What can hang from each mark
Z340: Z32 Z441 Z504
Z32: Z340 Z849
Z356: Z340 Z849
Z504: Z340 Z849
Z849: Z32 Z504
Z360: Z340

Known rows, with every way that one mark hangs from another
Z360{Z340{Z32 Z504{Z849}}}: [-40.9 -16.5 -41.4  -2.4  -8.2   4.9  24.0  -5.1   0.2 -20.9  -5.4 -47.1
  -7.1  20.6  19.3  29.5  17.5  19.6  -5.7 -20.8  -7.4 -31.0]
Z32{Z340 Z849}: [-10.0   0.8 -16.6  -1.6  -1.2 -12.9  26.5   9.2  10.4 -13.9 -13.2 -26.8
 -36.1 -22.0   2.6  18.9  33.8  27.0  -9.8  13.4   9.8  -7.9]
Z356{Z340{Z32} Z849}: [ -2.1   7.8 -27.2   1.8 -33.8 -17.8  31.8   0.2   4.9 -22.5 -24.3 -27.1
 -37.2  10.9  14.2  29.7  21.7  50.8   3.0   1.6   3.4   0.1]
Z849{Z504{Z340{Z441}}}: [-26.3 -18.7 -23.1  12.9  -4.0  -7.8   0.6 -13.7   2.5 -14.3  -5.9 -44.8
 -34.2  17.2   0.0  25.4  46.7  22.7   0.8   1.4 -21.4 -13.6]
Z356{Z340}: [ -2.8   4.5 -30.9   3.1 -19.8  -7.2  20.6  -1.0  11.8 -10.4 -16.4 -31.0
 -33.7  -8.9   2.8  28.9  23.8  44.0   2.7   2.1  -2.0   0.6]
Z32{Z849{Z504{Z340{Z441}}}}: [-30.1 -13.4 -17.1   3.4  -0.5 -15.7   5.9  -9.2  -4.5 -11.5  -9.3 -40.1
 -37.9   4.1   1.9  25.4  43.6  10.7  -5.3   2.1  -8.3 -20.2]
Z32{Z849}: [-14.5  -3.0 -20.0   0.6 -15.3 -12.3  30.1  10.8   2.7  -9.1 -21.9 -33.0
 -22.4 -17.1   4.5  19.6  31.7  23.9  -4.3  -6.9   6.2  -8.8]
Z849{Z504}: [-15.4   1.1 -24.2  11.8 -10.0  -1.4  19.3   0.4  -2.9 -10.6  -9.8 -47.3
 -15.1  -4.5  10.7  11.5  35.6  30.9  -2.7  -1.1 -22.5  -1.3]
Z849{Z32}: [  3.2  -7.5 -35.9  13.8 -25.2  -9.4  12.4   6.9  17.3   0.0 -11.2 -37.8
 -18.9   8.8   6.8  11.1  27.1  26.7   7.8 -10.6  -9.4  -7.5]
Z340{Z441}: [-12.0 -22.8 -21.1   5.6 -15.3 -21.0  22.5   8.1  16.2 -19.9 -19.8 -36.5
 -33.8   4.5  -0.8  25.0  41.3  28.4   8.3  -4.3 -13.3  -7.0]
Z32{Z340{Z504}}: [-16.0 -11.2 -26.5   9.1   2.4   8.2  20.5  -3.9  12.0 -28.8  -7.1 -38.3
 -28.9   1.8   7.9  15.1  20.2  44.5  -3.0  12.3  -7.7 -12.8]
Z849{Z32 Z504{Z340{Z441}}}: [-12.6 -16.2 -32.4  16.4 -10.6 -13.4 -11.6 -12.3   8.8  -3.0  -0.1 -46.7
 -33.8  30.9   5.3  16.6  38.5  11.4   5.8  -2.7 -22.2 -19.3]
Z504{Z340{Z441} Z849{Z32}}: [ -8.1 -24.6 -44.6  17.8 -14.2 -19.0 -10.9 -13.4  14.7   6.9  -0.9 -44.3
 -34.1  30.8  -1.7  23.3  33.8   3.0  10.3 -17.4  -1.4 -29.9]
Z340{Z32}: [-18.7  -8.7 -28.3   1.2 -22.3 -14.1  24.5  10.9  11.4 -22.4 -12.8 -30.7
 -20.0  21.4   3.7  23.7  33.2  40.0   0.9 -11.8  -1.0  -7.2]
Z849{Z32{Z340}}: [  7.2  -2.1 -30.6  10.6 -11.5 -10.1   9.2   4.9  24.8  -5.6  -2.9 -32.8
 -32.2   5.0   5.7  10.1  29.8  28.4   2.5   8.7  -2.8  -6.9]
Z849{Z32 Z504{Z340}}: [ -9.2  -2.4 -38.8  20.5 -12.2   3.2 -11.0 -14.5   2.8   4.1   2.0 -45.2
 -19.2  22.4   7.5  11.2  31.0  21.4   1.5  -5.6 -17.2 -13.8]
Z504{Z849{Z32{Z340}}}: [  4.9  -0.4 -41.5  15.3  -5.9 -13.4   3.1  -2.0  18.3   6.8   2.6 -42.0
 -26.8   4.0   8.1   9.2  25.8  13.3   0.9  -0.2   1.2 -17.6]
Z504{Z340}: [-14.7 -15.0 -31.3  13.9 -15.1   5.6   5.8 -10.7   7.6 -11.3 -10.8 -33.0
 -23.6  11.3  -4.8  28.9  37.4  37.1   2.1  -5.4  -1.6  -8.0]
Z360{Z340{Z32 Z504}}: [-39.0 -20.6 -31.8  -7.1 -12.8   8.7  28.3   0.9   7.4 -33.7 -10.7 -38.5
 -11.0  21.3  18.6  29.9  22.2  34.6  -3.7 -12.7 -12.9 -20.6]
Z32{Z340{Z504} Z849}: [-20.8  -5.0 -20.2  -1.0   4.2   0.5  26.1   0.3   5.2 -26.6 -10.7 -35.6
 -33.0 -12.6   9.5  13.7  17.7  32.5  -9.8  14.0   5.0 -20.0]
Z356{Z340{Z441} Z849{Z32 Z504}}: [  9.5   7.0 -26.0  12.3 -25.4 -28.8  13.9  -7.6   5.1  -4.2 -18.2 -45.8
 -44.3   4.8  23.5  12.4  21.8  21.9   9.5  10.1 -25.5  -4.8]

Rows
[-28.0 -11.9 -43.7  10.0 -13.3  -6.0   2.1 -12.8   2.4  -8.7  -0.1 -34.2
 -22.1  35.6  -2.7  32.8  33.9  25.3  -0.5 -20.5  11.5 -24.5]  Z504{Z340{Z32} Z849}
[ -4.7 -11.3 -51.4  22.6 -16.9  -2.1 -10.2 -16.3   7.9  13.5  -0.3 -43.9
 -19.1  23.3   1.9  18.5  26.1  11.2   5.4 -20.0   4.4 -23.6]  Z504{Z340 Z849{Z32}}
[-31.4 -28.0 -19.5 -11.1 -15.4 -23.3  28.2  10.2  19.0 -28.7 -15.6 -30.4
 -29.7  18.9   8.9  39.5  45.1  21.0   0.5 -10.3 -12.5 -14.7]  Z360{Z340{Z32 Z441}}
[-33.2 -21.8 -21.6  -6.3 -14.7 -27.4  10.7   0.6   9.2 -24.7 -11.9 -23.2
 -44.1  29.2  -5.6  38.0  41.7  20.4  -2.7  -9.2  13.8 -26.9]  Z504{Z340{Z32{Z849} Z441}}
[-36.6 -21.7 -14.5 -21.6 -14.1 -29.6  34.5  15.8  13.0 -24.7 -19.4 -25.9
 -33.0   6.0  10.6  38.8  41.1  10.1  -6.5 -10.5  -0.5 -21.9]  Z360{Z340{Z32{Z849} Z441}}
[-35.3 -25.8 -37.3   4.6  -8.4 -21.0  19.5  -1.5   5.5 -29.9  -7.0 -47.2
 -28.7  36.8   9.2  23.9  22.7  21.5   4.5 -18.7  -5.2 -35.4]  Z340{Z32 Z441 Z504{Z849}}
[-27.5 -14.8 -15.6 -11.5 -16.2 -38.6  29.9  17.5  11.1 -25.8 -18.8 -27.1
 -39.1  14.2   1.5  28.0  38.6  20.2  -1.7  -9.4   7.0 -19.8]  Z340{Z32{Z849} Z441}
[-19.2 -25.2 -21.1   4.8   6.0  -8.6  18.3  -0.9  19.3 -36.7 -10.2 -39.4
 -44.3   9.9   4.0  20.8  28.5  35.6   2.0  15.9 -12.3 -18.5]  Z32{Z340{Z441 Z504}}
[-42.0 -33.7 -25.0 -11.0 -11.0  -9.0  27.8   3.1  14.1 -41.2 -12.5 -39.0
 -25.4  28.6  15.3  34.6  28.2  26.6   0.8  -9.8 -17.8 -26.5]  Z360{Z340{Z32 Z441 Z504}}
[ -2.7  -6.4 -22.7  10.2  -0.9 -23.9   2.6   2.7  19.2  -9.1   0.4 -44.5
 -43.2   9.4  12.6   6.4  37.1  12.7   1.2  16.6 -23.6 -12.0]  Z849{Z32{Z340{Z441}} Z504}
[-15.9  -0.1 -44.7   9.8  -7.8   1.9  13.8 -15.5  -1.8 -10.1  -8.9 -47.1
 -26.9   0.7  11.5  23.3   3.7  33.7   1.6  -7.5  -0.8 -22.4]  Z356{Z340{Z504{Z849}}}
[-25.5 -26.7 -35.1  10.8  -3.2 -11.9  18.6  -7.4   4.2 -19.4 -12.5 -52.7
 -27.0  13.5   8.1  19.9  23.0  16.8   7.3 -13.5 -12.4 -29.8]  Z340{Z441 Z504{Z849}}
[-33.3  -7.6 -20.6 -17.4 -19.3 -13.8  33.9  13.5   5.9 -19.6 -16.0 -26.5
 -17.4  -1.4  13.3  33.1  34.1  19.2 -11.5 -12.8   5.7 -16.0]  Z360{Z340{Z32{Z849}}}
[-19.2 -15.5 -48.7   9.4 -11.1   8.2  12.4  -9.2   7.7   0.7  -5.0 -54.7
  -4.5   8.8  23.9  15.1  10.3   6.5   1.2 -20.7 -14.5 -31.2]  Z360{Z340{Z504{Z849{Z32}}}}
[-39.5   3.2 -17.7 -15.9 -10.3 -11.4  30.1   9.0  -6.9 -15.7  -9.1 -37.9
 -13.6  -2.9  21.3  25.2  34.2  12.3 -18.1  -6.2  -9.8 -15.4]  Z360{Z340{Z32{Z849{Z504}}}}
[-47.0 -27.3 -19.4 -19.8  -8.2 -18.0  33.5   7.8   8.1 -37.2 -15.8 -34.8
 -29.6  16.3  17.3  34.3  26.0  15.3  -5.7 -11.0  -4.6 -32.6]  Z360{Z340{Z32{Z849} Z441 Z504}}
[-35.8 -17.3 -25.1   5.3  -7.7 -17.6  -0.9  -8.6   3.9 -24.2  -1.7 -37.4
 -35.5  43.0   2.0  30.2  46.3  26.7  -1.4  -4.7 -15.0 -20.0]  Z849{Z504{Z340{Z32 Z441}}}
[-21.7 -23.6 -31.3   9.8   9.9 -12.1  14.9  -7.9  12.8 -23.8  -4.9 -48.6
 -40.7   8.9   6.0  19.3  25.2  19.7   0.5   6.7  -7.2 -28.4]  Z32{Z340{Z441 Z504{Z849}}}
[-13.2   1.8 -32.1   3.3 -26.5  -5.6  31.6  -7.9  -1.0 -35.2 -21.8 -35.4
 -34.0  20.4  21.3  25.7   4.7  55.9   2.9   1.7  -1.6 -11.2]  Z356{Z340{Z32 Z504} Z849}
[-22.2 -29.9 -43.0   6.5  -7.5  -8.1  11.8  -7.2  12.7  -6.7  -6.6 -55.6
 -18.5  15.2  21.1  19.7  18.3  -2.8   6.8 -18.6 -18.7 -36.9]  Z360{Z340{Z441 Z504{Z849{Z32}}}}
[-33.9 -27.8 -26.0  -0.3 -12.8 -18.2  23.5   5.6  12.1 -42.5 -12.2 -38.5
 -32.4  37.0   7.5  25.6  26.0  36.9   6.1  -9.7 -10.8 -24.4]  Z340{Z32 Z441 Z504}
[-16.6  12.5 -13.6   0.3   5.5 -10.9  23.2   3.5  -1.4 -11.4  -5.9 -37.9
 -32.6 -22.5  10.6  10.2  34.3  20.9 -15.4  19.7  -5.7  -9.5]  Z32{Z340 Z849{Z504}}
[ 20.4   8.8 -35.7  13.6 -36.2 -14.0  20.0  -4.4   9.9  -0.5 -22.7 -34.9
 -34.0  -0.8  18.6  15.7  12.8  36.2  10.3   2.0  -4.0   0.6]  Z356{Z340 Z849{Z32}}
[-20.4  -2.1  -7.4  -2.0   8.4 -26.0  19.8   6.1   5.3 -17.8  -7.5 -38.6
 -46.3 -15.5   8.3  15.5  41.8  12.4 -10.5  21.6 -10.8 -14.2]  Z32{Z340{Z441} Z849{Z504}}
[-44.3 -30.7 -35.3  -4.7  -5.0 -12.3  22.4  -2.9   7.0 -27.9  -6.4 -46.8
 -21.9  28.5  17.2  34.4  25.8  11.1   0.0 -19.3 -12.0 -36.9]  Z360{Z340{Z32 Z441 Z504{Z849}}}
[-28.7 -28.6 -27.1   2.6 -15.7 -20.6   5.5  -2.9  16.2 -27.7  -7.6 -27.0
 -39.9  43.4  -6.0  38.1  45.3  32.0   4.5  -9.6   0.7 -19.6]  Z504{Z340{Z32 Z441}}
[  0.7   8.7 -29.8  13.8  -2.3  -7.0   4.3   0.3  12.2  -2.9   3.3 -42.9
 -27.3   2.6  14.8   1.6  30.6  21.8  -4.2  14.0 -18.7  -8.1]  Z849{Z32{Z340} Z504}
[ -7.6 -10.4 -48.8  10.5 -12.3 -19.6   1.8 -12.0  13.1  -5.2  -4.4 -49.2
 -41.1  20.1  14.0  18.8   4.0  14.7  12.5  -9.5  -6.1 -33.9]  Z356{Z340{Z441 Z504{Z849{Z32}}}}
[-24.5 -18.2 -15.1  -4.1   7.9 -16.0  24.5   3.0  12.5 -33.1 -13.7 -36.0
 -48.0  -4.1   6.4  18.8  24.5  22.9  -4.6  15.4   0.5 -26.2]  Z32{Z340{Z441 Z504} Z849}
